Each row comes from the steps of one path. Every step used is in the known rows, and no mark comes twice. Write the path behind each row, first mark first.
Known rows:
s, e, n, b, d: [ 24  -9 -18 -56 -17 -40  -1  14  36  -3  -2 -35 -20  26 -33 -53  33 -48
 -84  17 -83  12 -26]
b, n, e, s: [-16 -27   5  32   1  -4  13  34 -23  24  12 -63  -2  54 -25 -17  44 -55
 -52   3 -43  58 -12]
b, d, u: [ -4  -9  33 -59 -19  16  31  10 -27  21  25 -32  24  24  17  -1 -20  13
 -49  13 -11 -18  25]
q, n, u, s, e: [ 39   3 -58  10 -22 -32   3  -9   1  10   2 -43 -57  59  -7 -39  60  -1
 -34  15 -36  53  -6]
b, n: [ -2  -9   8  10 -11  17  18  -2  15  -3   4 -34 -10  25 -14 -30  52 -29
 -31  -8 -12  -5  -7]
d, b, n, h: [  3 -41  47   6 -57  31  42  31  -5   7  -2  19 -29 -13  20 -49  42 -46
 -30  12 -26 -40  14]
b, d, u, n, e: [ 15 -56  45 -27 -29   2  -4  12 -30 -38  16 -53  24  66  22 -22 -11 -19
 -31 -15  -4  20 -22]
s, u, n, b: [ -5 -29  35 -41   2  15   3 -12  70  -8   6  15   2 -10 -43 -45  22  13
 -33  28  51   7 -23]
q, n: [-32   3 -15 -10 -18  17 -11  11 -14  36 -42  -5 -23  44  -6 -36  25 -23
 -13  22 -10 -18  10]
u, n: [ 18 -20  18  -3  -3  25  17 -26  19 -24  14  -9  -7  13  -8 -53  20 -13
  15  13  14  23 -24]
u, s: [ 30  26 -21   6 -31 -10   7 -18  -6  -3 -15 -21 -16  25   6 -30  31  27
 -11  -2 -11  21  -3]
d, u, s, e, n: [ 36  -7 -49  14 -21  -4  44  32   0  -3 -14 -38 -40  27  12 -31  36 -14
 -26  11 -76  45  -6]
e, n: [ -5 -10 -21  -3  -4   9  36  12  23   2 -11  -1  -4  11   1 -32  34 -44
  -7  18 -36  -1  -9]
b, n, u, s: [ 20  11 -17   3 -13 -21  18 -32  10  17   6 -64 -12  28  -2 -40  84  18
 -29 -11   4  21 -20]
e, s, u: [-28 -14   6 -10  11  19  46  22  20  34  34   6 -12  10 -22   9  33  21
 -17  57  36  35   2]
u, n, h: [ -1 -47  39  14 -39  25  28  13  14 -24  22  36  -1 -11   5 -64  38 -37
  28  30  -1  -3  10]
s, e: [ 34 -13 -31   9 -12  -4  14  -5  20 -21  27   5 -31  43 -14 -17  12 -30
 -31  27 -41  38  12]
u, s, e: [ 61   9 -45  22 -30 -22   6  -7   4 -23   4 -26 -50  46  -6 -31  31   4
 -30  10 -54  60   3]
q, n, u: [-37  -7 -13 -27   7  -2   5 -25   9  57   6 -21   1  38  -8 -30  49 -25
 -21  32  30 -14   4]
u, n, e: [ 15 -50  25   5 -21  -4 -14  -5  -1 -52   7 -22  16  58   9 -27   7 -36
 -10 -11   6  28 -27]
b, n, e: [  2 -41  18  12 -26  -6 -15  13  -7 -32  -2 -42  13  68   4 -11  33 -49
 -45 -24 -15   7 -14]
e, n, u, s: [ 19  13 -35  -4  -9 -29  29 -21  16  22  -2 -44  -9  16  11 -39  71   9
 -14   7  -8  23 -22]
h, n, e, s: [ 13   7  -1  34  -8 -23 -10  15 -24  44  36 -21  14  54 -23  -4  -3 -64
 -18  38 -39  59  -4]
n, e, s: [-17 -21   1  21   1  -9   7  26 -22  26  19 -33  10  47 -18  -6  15 -46
 -44  21 -32  58   1]

Which path is each row?
[-15 -26  28 -29  17  13  15   0  60  18  12  -1   1 -16 -56 -49  29   7
 -41  38  36  33 -25] | e, s, u, n, b
[ -8 -57  50   1 -46  29  41  25  28 -31  32  46  -8 -10   9 -45  47  -8
  33  43  35  -5   5] | s, u, n, h
[ 38  29  14 -57 -31 -40 -34 -19  25  22  22 -14  13  26 -34 -40  -6 -35
 -57  29 -42 -12 -17] | h, n, b, d
[  8   2   2 -63 -16 -30  -2  11  33   5  -9 -32  -1  14 -28 -53  29 -38
 -73  11 -63 -10 -26] | e, n, b, d
[  6 -23  18 -25   7   9  43 -37  19  41  25 -37 -12  12   6 -30  49 -22
 -60   4  24 -18 -16] | d, b, n, u
[-14 -41  24  17   7  13  25  27 -35  23  25 -51   9  39 -10 -18   8 -31
 -27  17 -18  71  -7] | d, u, n, e, s
[ -5 -35  11  23   6  -3  11  18 -17  12  19 -46   0  43 -21 -32  26 -46
 -23  16 -24  75 -24] | u, n, e, s
[ 46  -4 -45  -6 -29 -18  38  35  -9  -8  -9 -57 -47  38   8 -38  43 -15
 -38   5 -98  42 -18] | b, d, u, s, e, n
[ -6 -39  24  -5  -1  -2  18  33 -41  23  28 -72   6  50  -9 -25  11 -33
 -42  12 -38  71 -22] | b, d, u, n, e, s
[ 17 -43  33  -3 -35   2   1  13 -20 -20 -19 -40 -14  63  20 -15  12 -45
 -69 -30 -21  -3 -23] | d, b, n, e
[-28 -32  14  -5  -1   4  29  33   7  13  31  -2   3  38 -14  21  25   7
 -26  41  35  43  -7] | n, e, s, u
[  9 -26 -39  -8  16 -22  45 -15  45  15  38 -23 -10  24  -7 -29  60 -48
 -28  33 -21  25  -9] | s, e, n, u
[ 25  16   9 -43 -35 -10   8   5 -20  21 -15 -55   5  17   6 -30   6  48
 -58  -8 -27   6   7] | n, b, d, u, s
[ 54   4 -47  12 -14 -35  16 -25  17  -5  28 -32 -40  43  -5 -30  48   3
 -34  18 -28  60  -4] | n, u, s, e
[-16 -16 -16 -20  18 -13  45 -22  42  29  28 -12  18  10   2 -27  58 -41
 -19  30   7  -2  -9] | e, n, u
[ 49  -1 -34  11 -31  -2  24   8 -13  -5   6 -32 -35  42   8 -12  11  23
 -36   9 -43  49  22] | d, u, s, e
[ 44  39   8 -38 -47 -23  -8  -4 -23  35   0 -51   8  22   3 -28  -8  36
 -42   5 -30  11   0] | h, n, b, d, u, s
[ -3 -32  21  -5  12  27  45   7  27   4  32 -12 -25   8 -24 -33  41  17
  12  40  40  55 -37] | e, s, u, n
[  6 -33  40 -17  -1  48  39  -8  -2   0  20 -19  12   7   9 -35  -5  12
   7  14  24  11   0] | d, u, n
[ -2 -54  59 -18 -48  27  40  30 -12 -12  32   5   9  -5  17 -53  20 -19
   8  26 -12 -10  18] | b, d, u, n, h
[ 20 -10  26 -12 -18  30  31  -4  -4  13 -18 -29 -42  15   8 -36  26 -22
 -60 -12 -17 -20 -18] | d, b, n
[-44 -31   5  -6  -6   2  16  50  -9  30   4 -16 -16  54 -15  12  35   1
 -26  44  27  40  -9] | q, n, e, s, u
[ 75  21 -52  19 -25 -46   0 -31  14   9  42 -27 -38  51  -7 -25  35 -10
 -17  26 -36  59 -10] | h, n, u, s, e
[ 22  29  14 -17 -15 -15 -31 -27  48  38  13  30  31   3 -44 -27 -24 -38
 -33  43  -4 -12   9] | h, n, b
[  3  20 -33  -8 -20 -23   1 -24 -12  42 -22 -47 -24  39   2 -40  68  21
 -15   8   8  15 -12] | q, n, u, s
[ 15 -20  33 -76 -14 -18  -8  -6  42 -13  16 -30  -7  18 -31 -55  26   5
 -55  19   1   4 -40] | s, u, n, b, d
[-19 -36  10  16 -44  11  45  44  16  -5   1  39   2 -14  14 -45  48 -62
  11  35 -43 -22  24] | e, n, h
[ 60  -1 -30 -11 -37 -19  17  11 -22 -10  15 -54 -42  50   8 -21  14  19
 -51   8 -63  54   6] | b, d, u, s, e
[  9 -17 -24 -13   1 -13   9  13  59   3 -17   3 -10   2 -44 -48  27 -54
 -65  26 -57  13  -4] | s, e, n, b
[ 21  15  -1 -39 -33 -16  16  17 -18  22 -27 -62  -1  12   6 -40  21  30
 -58  -9 -45  11  -8] | e, n, b, d, u, s
[ 16  14   2  -7 -28  13  27   0 -29  18 -13 -32   4  17  21 -10   4  51
 -21  -2  -2  14  23] | d, u, s
[  7 -62  32  -9 -22   3  -1   8  14 -57  14 -12   5  61   7 -12  17  -8
  -7   3  45  30 -34] | s, u, n, e
